Each row was made from one path, in order. Every step used is in the known rows, and no mark comes twice. Write each row's path.
Known rows
tari -> pode -> keruv -> pupekud -> teze: [-39.1  60.7   2.0  -1.0  42.8 -20.3   1.1   0.1   4.4  -0.9  -4.3  -4.9
  -2.1   9.0  -2.5  11.6  -1.1   1.5   1.4  -8.9   2.3   4.1   3.6   0.0
   3.7   9.2  -4.2  -1.4]
gadiv -> pode -> keruv -> pupekud -> teze: [-43.9  54.1   1.8  -0.5  44.2   0.6   0.4  -1.0   4.4   1.5  -1.7   2.5
  -3.6   5.3  -0.9   7.3   2.7  -6.6  -3.2  -1.9   5.1   2.6   3.4  -3.2
  -2.7   3.3  -2.6  -1.2]
keruv -> pode -> pupekud -> teze: [-19.6  45.7   0.2   1.7  34.4   2.1   1.8  -1.4   5.0 -10.1  -2.3   1.2
  -5.2   2.6   2.5   7.9   3.1  -4.0   2.5  -0.4   9.9  -8.9   1.8  16.7
  -0.8   3.2  -4.6   3.2]
teze -> keruv -> pupekud -> pode: [-15.5  12.6  -2.4   0.8  16.6   3.9   2.5   0.8   0.7  -9.3  -5.1 -24.6
  -2.3  -2.4   3.0   4.6   0.6  -3.7   0.4  -6.9   7.9  -1.0  -2.8   0.4
   0.7  14.5  -9.4  -3.1]
pode -> gadiv -> giganag: [ 19.8 -24.5  -0.8  -2.7 -18.5  -9.1  -0.6  -6.7  -4.6  15.2   2.2  11.2
   5.3  -2.4  -2.4   4.2  -0.9   3.0  -0.7   5.2  -6.8  -2.7  -2.5  -1.8
   3.3 -13.2   7.9  -0.5]
gadiv -> giganag -> pode -> keruv -> pupekud: [-12.3  -5.0   0.7   0.6  17.4   8.2  -0.2  -2.7  -1.0  10.7  -0.1   4.5
  -8.6   0.0   0.5   0.5   2.5  -2.8   5.0   5.0  -8.6   7.3   0.0  -1.6
  -0.9  -9.3  11.4  -1.8]
pupekud -> teze: [-18.8  43.4   0.5   0.4  13.9  -8.1   0.4  -0.9   4.4   0.8   1.7   7.1
   3.5   3.2  -2.0  -0.3  -1.8   2.7  -3.4  -6.5   8.4  -1.9   3.3   6.9
  -2.3   6.1 -10.7   1.5]
keruv -> pupekud: [-14.9  -4.0  -0.8  -0.2  -4.6  -1.5  -0.3   3.1  -1.3   1.9  -0.2  -2.2
  -4.6   1.1  -1.4  -5.6  -2.2  -1.8   0.7  -9.8   1.7  -0.3  -0.6   0.4
  -3.6   5.1  -8.8  -3.7]
gadiv -> giganag: [ 19.4 -16.0   0.5  -1.0 -12.2  -2.8   0.7  -4.0  -3.0  12.9   4.9  11.5
  -0.5  -2.7  -3.5  -5.3  -2.7   3.3  -2.1   2.8  -8.3  -0.3  -1.5   4.3
   1.2  -2.3   4.8   0.7]
teze -> pode -> gadiv -> giganag: [ 30.4 -22.8   0.2  -5.2 -18.9  -5.4  -0.2  -4.3  -4.1  11.6  -0.5  -3.9
   9.1  -6.9   1.7   8.8  -3.4   5.5  -1.3  12.7  -5.4  -1.7  -6.2   2.8
   4.8 -12.3   7.2  -2.9]
gadiv -> pode -> keruv -> pupekud: [-13.5  -0.7   1.9  -0.9  18.1  10.6  -1.4   1.3  -1.5   3.8  -0.4   0.3
  -8.4   1.8  -1.4   0.7   2.3  -7.5  -2.1  -1.4  -3.4   4.7   0.3 -13.9
  -3.8  -3.4   2.9  -1.9]
pupekud -> pode: [ 9.0 -6.5  0.8  0.3 -4.1 11.3 -0.6 -0.6  0.3 -5.4  1.0  2.9 -1.3 -5.2
  1.0  0.1 -2.7 -1.5 -3.1 -3.8  2.3 -1.8 -2.0  4.4  0.8  9.0 -9.8  1.4]
keruv -> pode: [ 13.1 -10.1   0.0   0.8 -10.9  13.9  -0.4   2.8  -0.9  -4.9  -1.9   0.9
  -2.5  -2.9   1.1  -4.8   0.3   0.0   1.3   1.6   3.7  -7.8  -2.1   7.1
  -3.1   4.8  -9.0   2.4]
giganag -> pode -> pupekud: [ 10.4 -18.6  -1.0   3.0   1.0  17.5  -1.8  -1.6   0.8   1.9   2.7   8.8
  -6.1   0.2   0.3  -1.2   3.4  -1.5   4.0   1.1  -1.8   0.9   0.1   2.0
  -3.5 -10.4   8.8   3.3]
giganag -> gadiv: [  7.9 -19.5  -0.6  -1.9 -32.5 -11.5  -0.6  -5.5  -0.4   9.0   6.2  10.9
  -4.2  -3.6  -2.2  -8.2  -2.9   2.7  -2.4  -2.3 -11.9  -2.6   0.0  -3.6
  -3.3  -7.8  -1.7   2.8]
gadiv -> pode -> tari -> nofaz: [-17.5 -25.1   0.1   1.2 -32.7  12.3  -1.9   4.5  -1.6   4.3   6.2  11.7
   6.3   0.7  -4.4 -19.8  -0.3  -7.1  -8.2  -1.3 -13.0   5.8   1.2  -3.0
   2.2 -13.3   3.6  -1.2]
pode -> tari -> nofaz: [-16.4 -23.7  -0.5   1.2 -31.6  -3.7  -1.7   6.1  -2.3   1.6   7.8   7.2
   6.5   1.2  -3.1 -22.2  -3.3  -3.5  -2.5  -8.7 -10.6   6.2   2.7   0.8
   4.0 -13.3  -0.6  -1.6]
tari -> pode -> keruv: [ 23.2  -3.4   3.3  -2.4   7.7 -11.0  -2.6   0.1  -2.6   3.7   0.8   0.1
  -0.4   4.9  -4.6   3.5  -3.5   6.0   0.2  -5.5  -9.1   6.7   1.6 -14.8
   4.1  -0.9   6.0   3.4]
pode -> tari: [ 15.6 -24.9  -0.1   1.5 -30.5 -10.9  -1.0   2.2  -1.0  -2.5   2.8  14.1
   4.6   0.9  -1.7  -8.3  -2.7   3.6  -0.5  -6.9  -1.4   4.5   3.7   1.6
  -2.2   9.1   1.7  -2.1]
teze -> pode: [ 27.2 -12.1   1.1  -3.1 -15.9   5.8  -1.0   3.3  -1.4  -0.5   1.1 -12.7
   4.6  -6.4   2.1  -2.7  -6.0   5.7  -2.2   3.0   2.1   0.8  -4.1   2.3
  -1.1   0.4  -5.9  -1.4]
tari -> pode -> pupekud: [21.1 -9.1  0.5 -0.7  1.2 -8.4 -0.7  0.2 -1.2 -0.2 -0.3  0.4 -3.6  4.8
 -4.4  6.0 -1.9  3.4  1.1 -7.4 -6.9 -0.3 -1.0 -1.2  4.6  1.3  5.8  2.9]
tari -> nofaz: [-16.8 -12.6  -0.5  -0.2 -18.0   7.7  -2.6   4.8  -3.0   7.5   8.7   0.0
   2.7   0.0  -4.3 -22.0  -4.2  -4.6  -3.4  -8.0  -9.4   1.6  -0.5  -2.5
   3.0 -21.4  -7.0   1.6]
pupekud -> keruv -> pode: [ -6.1  11.2   0.5   1.4  13.5   8.0   1.5   4.7   0.4 -11.6  -4.3  -4.2
 -10.2   1.3   2.3  -1.0   1.8  -2.5   2.5   1.4  11.9  -9.2  -1.3  -1.0
  -2.4  17.2 -14.7   2.1]
pode -> keruv: [ 16.9  -8.8   2.7  -1.3  10.6  -2.8  -3.3   0.3  -3.2   3.8   5.7   3.4
  -2.8   1.0  -1.3  -4.4  -2.0   0.3   0.3  -4.9  -3.3   5.2   3.1 -15.2
  -1.9  -8.7   4.3   2.7]

Which path is each row?
[-16.2  50.1  -1.9   0.8  26.5 -12.8   2.6  -2.0   4.0  -2.6  -0.3 -17.9
   7.5   4.2  -0.9   2.1   1.0   4.7  -1.5  -6.3  13.2  -1.0   3.5  -2.6
  -2.9   7.3  -6.3   1.4] : pupekud -> teze -> keruv
[-20.7  31.2   0.2  -0.5   1.4 -16.2   2.7   4.1   4.6 -10.6  -5.0  -7.3
   7.1  -0.2   4.1   4.8  -3.2   3.3   1.1  -1.1   8.3   4.6   1.9  17.2
   1.2  16.8  -5.0  -8.3] : keruv -> pupekud -> teze -> pode -> tari
[ -5.3   3.9   0.1   3.0  27.2   6.0   2.1  -2.7   1.4   1.0   0.7   6.8
 -14.7   3.2   0.5   3.9   5.1  -3.2   3.7   6.8   1.3  -1.4  -0.5  -1.3
   0.3   3.1   7.6   2.6] : gadiv -> giganag -> pode -> pupekud -> keruv
[-15.8  44.9  -2.3   2.9  40.7  -3.0   4.3  -7.6   5.6   2.7  -1.3 -11.1
   1.4   3.0   0.9   9.6   6.4   1.9   2.2   6.9   4.8  -0.3   1.9   7.1
   0.4  -3.6  12.4   2.7] : gadiv -> giganag -> pode -> pupekud -> teze -> keruv
[ 27.3 -20.6  -0.3  -4.6 -22.8  -2.5  -2.6   0.6  -3.4   2.7  -1.4 -11.8
  10.7  -5.1   3.2   7.4  -3.7   5.5   0.1   4.5   3.5  -2.0  -4.6  -4.5
   0.2 -10.9  -2.1  -2.5] : teze -> pode -> gadiv
[ 27.8  -6.9   3.6  -4.0   9.6   1.7  -2.7   2.3  -2.8  -0.4   2.7 -13.5
   1.2  -4.2   3.2   0.3  -5.0   3.3   0.0   3.6  -0.9   6.6  -0.9 -10.5
   0.4  -9.2   3.4   0.6] : teze -> pode -> keruv
[ 15.4 -15.4   2.3   0.5   7.7  11.2  -1.5  -5.1  -1.3  13.4   3.7  12.8
  -3.8  -1.6  -0.7  -1.0   1.5   2.0   2.7  10.2 -10.7   7.8   1.1  -5.7
  -0.2 -15.3  17.0   3.2] : gadiv -> giganag -> pode -> keruv
[ 13.3 -21.0  -0.4   2.0 -16.4  16.9   0.2  -4.8   0.0  14.0   1.9  16.1
  -1.3  -3.7  -1.8  -4.5   1.1   4.1   0.8  10.2  -8.7   2.3  -2.1   8.1
  -1.3  -6.4   8.5   1.8] : gadiv -> giganag -> pode
[-10.5   5.0   0.3  -0.2  16.8   0.1   0.8  -3.7   1.4  -1.0   2.3   6.4
 -17.6   2.9  -0.9   4.3   4.8  -8.0  -3.3   3.2  -2.7  -5.2  -0.3 -13.7
  -3.1   2.6   3.9   3.5] : giganag -> gadiv -> pode -> pupekud -> keruv
[ 18.4 -21.3  -0.7  -2.0 -15.0   1.5   0.5  -4.8  -4.0   8.7  -2.7   6.8
   3.6  -4.5   0.7   7.0   1.2   1.2   1.7  11.2  -4.1  -8.2  -4.5   6.0
   3.2  -9.5   4.2   0.3] : keruv -> pode -> gadiv -> giganag
[-12.2  28.1  -1.6   3.5   7.7 -10.6   3.8   1.6   4.3 -15.2  -6.6  -9.7
   8.2   2.3   3.1   2.6   3.6   3.0   2.8   0.3  12.0  -2.2   4.7  10.5
  -1.2  17.8  -2.7  -1.2] : pupekud -> teze -> keruv -> pode -> tari
[ -9.4  31.0  -3.0  -0.1  16.4  -6.1   1.6  -2.2   1.9  -5.6  -7.8 -17.7
  10.7   1.7   3.5  13.4   4.8   1.7   3.0   3.2  14.2 -10.0  -0.3  -0.6
  -0.9  -1.7  -5.3   0.7] : pupekud -> teze -> keruv -> pode -> gadiv
[ 13.4 -10.9  -0.4   1.4   7.8  12.6  -0.2   1.3  -0.7  -8.1  -0.7  -0.7
  -8.9  -1.5   2.5   1.1   2.7  -4.8   4.3   0.2   2.6  -8.1  -1.7   8.0
  -1.3  -2.4   0.6   3.5] : keruv -> pode -> pupekud
[ 22.1 -17.0  -0.6  -3.2 -24.4 -15.5  -2.9  -1.4  -2.9   6.8  -3.4   1.5
  10.6   4.1  -4.5  10.7  -2.8   8.4  -0.7  -4.1  -4.7  -1.9  -2.4  -9.1
   4.4  -3.4  -0.3   0.4] : tari -> pode -> gadiv
[  0.5  39.1   4.0  -3.6  33.1  -5.6  -1.0  -0.3   2.6  -2.9   1.4 -11.8
   3.2  -1.5   3.5   6.3  -4.2   3.0  -0.6   3.5   5.0   5.1   1.7  -3.0
   1.2  -4.2  -0.9   0.7] : pupekud -> teze -> pode -> keruv
[-15.7  -3.3   0.3   1.4  15.6  10.4  -2.0   0.9  -0.2   4.1  -1.2   0.2
  -8.4   1.7   1.0  -1.0   2.3  -3.3   5.2  -1.7  -2.2   7.4   1.5  -6.7
  -3.9  -6.8   3.7  -1.3] : giganag -> pode -> keruv -> pupekud
[ -6.1   6.1   1.4  -2.2  17.1 -12.3  -1.2   2.7  -1.9   2.1  -3.4  -7.4
  -5.5   6.0  -3.4   4.8  -2.3   1.1   3.0  -8.9  -7.3   6.9   0.7 -10.1
   3.6   3.9   1.7  -1.9] : tari -> pode -> keruv -> pupekud
[-40.7  -9.7  -1.0   1.4 -15.0   2.8   0.3   6.4  -0.9  -7.0   2.1  -1.3
   1.3  -1.3   0.4 -13.4  -1.8 -10.2  -1.8  -9.1  -7.0   5.5  -0.2   9.3
   7.7  -3.0  -6.7  -5.0] : keruv -> pupekud -> pode -> tari -> nofaz
[ -4.8   9.8   0.3   1.0  28.9  -6.9   0.3   1.7  -0.1  -8.0   1.9  -2.2
 -13.1   5.6   0.3   1.5   1.5  -4.8   2.3  -6.8   8.7  -3.4   1.1  -9.9
  -0.9   8.3  -3.1   2.3] : pode -> pupekud -> keruv
[ 13.9 -22.2  -0.3   2.5 -25.8   0.9   0.7   4.0  -0.6 -10.0  -3.0   9.2
   2.2  -1.4   1.7  -5.4   0.5   1.5   2.8  -0.4   2.1  -1.8   2.1  10.6
  -1.8  13.0  -1.6  -1.1] : keruv -> pode -> tari
[  6.4  11.4   1.4  -1.2  27.4  -2.9   0.9   3.8   0.4 -11.6  -0.5 -17.1
 -10.3   1.2   3.9   5.5  -0.8  -2.2   1.9   0.4  10.4  -2.6  -2.5  -6.0
   0.8   8.5  -4.2   0.0] : teze -> pode -> pupekud -> keruv
[ 14.8 -19.8  -1.4  -1.3 -18.0   5.5  -1.9   0.6  -2.7  -1.1  -4.0   0.9
   4.4  -2.3   2.2   5.9   1.6   0.1   2.8   3.1   4.7  -9.4  -2.4  -0.5
  -1.0  -7.0  -4.9   1.0] : keruv -> pode -> gadiv
[-20.1 -17.4  -0.2   1.4 -22.8   5.0  -0.6   4.9  -1.7  -5.8   5.2   4.7
   5.2  -2.4  -0.4 -15.6  -3.1  -6.9  -4.2  -6.8  -8.9   5.1   0.7   7.0
   7.4  -6.5  -3.8  -1.3] : pupekud -> pode -> tari -> nofaz
[-14.7   9.2  -3.6   0.3   9.3  -6.9   1.8   2.2  -0.8  -0.8  -2.6 -24.2
  -1.4   2.9  -0.3  -3.0   1.0   0.0   2.2  -9.2   6.1   0.2   0.1  -6.8
  -4.1   6.3  -5.6  -3.8] : teze -> keruv -> pupekud
[ -2.9  39.6   1.6  -2.6  10.4  -2.4   0.8   1.8   4.1  -3.5  -0.9 -11.8
   6.6  -2.9   2.9   4.3  -5.0   5.9  -2.9   2.9  10.0  -0.6  -1.2  10.7
  -0.3   6.1 -11.7  -1.4] : pupekud -> teze -> pode
[-16.4  48.3  -1.4   1.6  40.7  -0.1   2.8  -4.0   5.5  -3.6  -1.5 -15.5
   2.0   5.0  -0.8   9.2   6.0  -2.3  -3.5   0.0  10.1  -2.4   2.2  -4.7
  -2.9   1.7   4.5   2.7] : gadiv -> pode -> pupekud -> teze -> keruv
[  9.1 -30.7  -0.3   0.0 -44.4  -4.0   0.1  -3.1   0.9   4.9   3.3  22.8
   1.0  -2.2  -2.7  -5.4   1.3   0.1  -6.9   4.2 -13.3   3.1   2.3  -2.3
  -4.3   2.7   9.2  -0.8] : giganag -> gadiv -> pode -> tari
[ 12.9 -26.1  -2.3   0.5 -25.7  10.4  -3.4  -2.5  -1.4   8.8  -1.2  10.4
   6.6  -0.7   0.3   4.2   2.5   3.4   2.6   3.8   0.8  -0.9  -1.3  -5.4
  -3.9 -14.3   2.7   1.0] : giganag -> pode -> gadiv
[ -6.1   7.6   1.4   1.2  27.5   9.1   0.1   0.6   0.6  -5.3   0.6   2.8
 -13.8   5.4  -1.1   4.7   4.1  -8.0  -2.8  -0.2   6.9  -3.7  -0.2 -13.9
  -3.0   8.8   0.1   2.6] : gadiv -> pode -> pupekud -> keruv
[-16.5 -30.7  -1.0   2.9 -32.4   8.5  -0.1   0.7  -1.5   9.8   6.2  15.6
   5.9  -1.2  -2.6 -19.5   0.1  -2.2  -0.7   5.3 -17.2   8.6   0.7   9.6
   5.5 -19.4  11.0  -1.5] : gadiv -> giganag -> pode -> tari -> nofaz
[  6.2 -19.1   0.0  -1.6 -31.0   9.0  -0.8  -6.1   0.9  11.6   4.0  15.8
  -3.9  -3.8  -3.8  -4.5   0.4  -1.4  -8.7   6.2 -13.8  -2.9  -1.3  -7.3
  -5.9  -7.4   3.3   3.0] : giganag -> gadiv -> pode
[ 11.1 -29.5  -1.2   4.3 -34.0   5.9  -1.2   0.3   1.6  -0.4   0.2  18.5
   4.4  -0.1  -0.3  -7.2   1.4   4.7   2.3   0.6  -1.8   7.4   3.2   5.2
  -4.2   5.3   6.6  -1.2] : giganag -> pode -> tari
[ 14.0 -11.5  -2.1   3.0 -14.0  -3.9   2.6   3.0  -0.1 -12.7  -4.8 -10.8
   5.9  -0.3   2.4  -3.3   2.3   3.0   3.4   0.4   5.8  -1.3   2.4   3.8
  -1.7  13.6   1.5  -1.3] : teze -> keruv -> pode -> tari
[ 4.3 -5.6 -0.4 -1.4  4.4 -3.9  1.8 -3.6 -2.9  3.3 -4.3  3.0 -2.5 -0.8
  1.4 10.1  3.2 -1.0  2.8 11.3  3.0 -9.6 -4.1 -0.3  3.7  0.8  0.8  0.1] : pupekud -> keruv -> pode -> gadiv -> giganag
[-14.8  47.9  -1.9   1.7  26.9   1.4   3.4   0.4   4.3 -10.2  -5.9 -20.2
   3.1   1.2   2.4   4.1   3.8   1.8   1.5   1.7  15.0  -8.3   1.1   7.3
  -2.3  10.6  -9.9   2.2] : pupekud -> teze -> keruv -> pode
[ 10.6 -18.0   0.3   2.1 -20.7  -1.6   0.1   1.1   0.4 -10.2   0.0  11.5
   3.8  -3.5   1.7  -0.9  -2.2   0.2  -1.8  -4.7   1.6   3.2   1.8   7.3
   2.0  16.6  -2.5  -2.0] : pupekud -> pode -> tari
[ -4.5 -10.7  -1.1  -2.4  -1.9  -2.6   1.0  -6.6  -2.6   7.1  -3.5   2.7
   0.6  -4.7   1.3  12.8   0.5  -3.5  -0.2   4.4  -3.9  -3.6  -5.2   6.9
   6.2  -2.0   1.8  -3.9] : keruv -> pupekud -> pode -> gadiv -> giganag
[ 26.4 -22.6   0.8  -1.0 -30.1  -7.4  -0.1   4.4  -0.9  -7.3  -0.1  -2.9
   8.4  -4.6   2.8  -3.7  -5.4   6.5  -0.7   1.4   1.4   5.6   0.1   6.1
  -0.1   9.1   0.7  -4.7] : teze -> pode -> tari
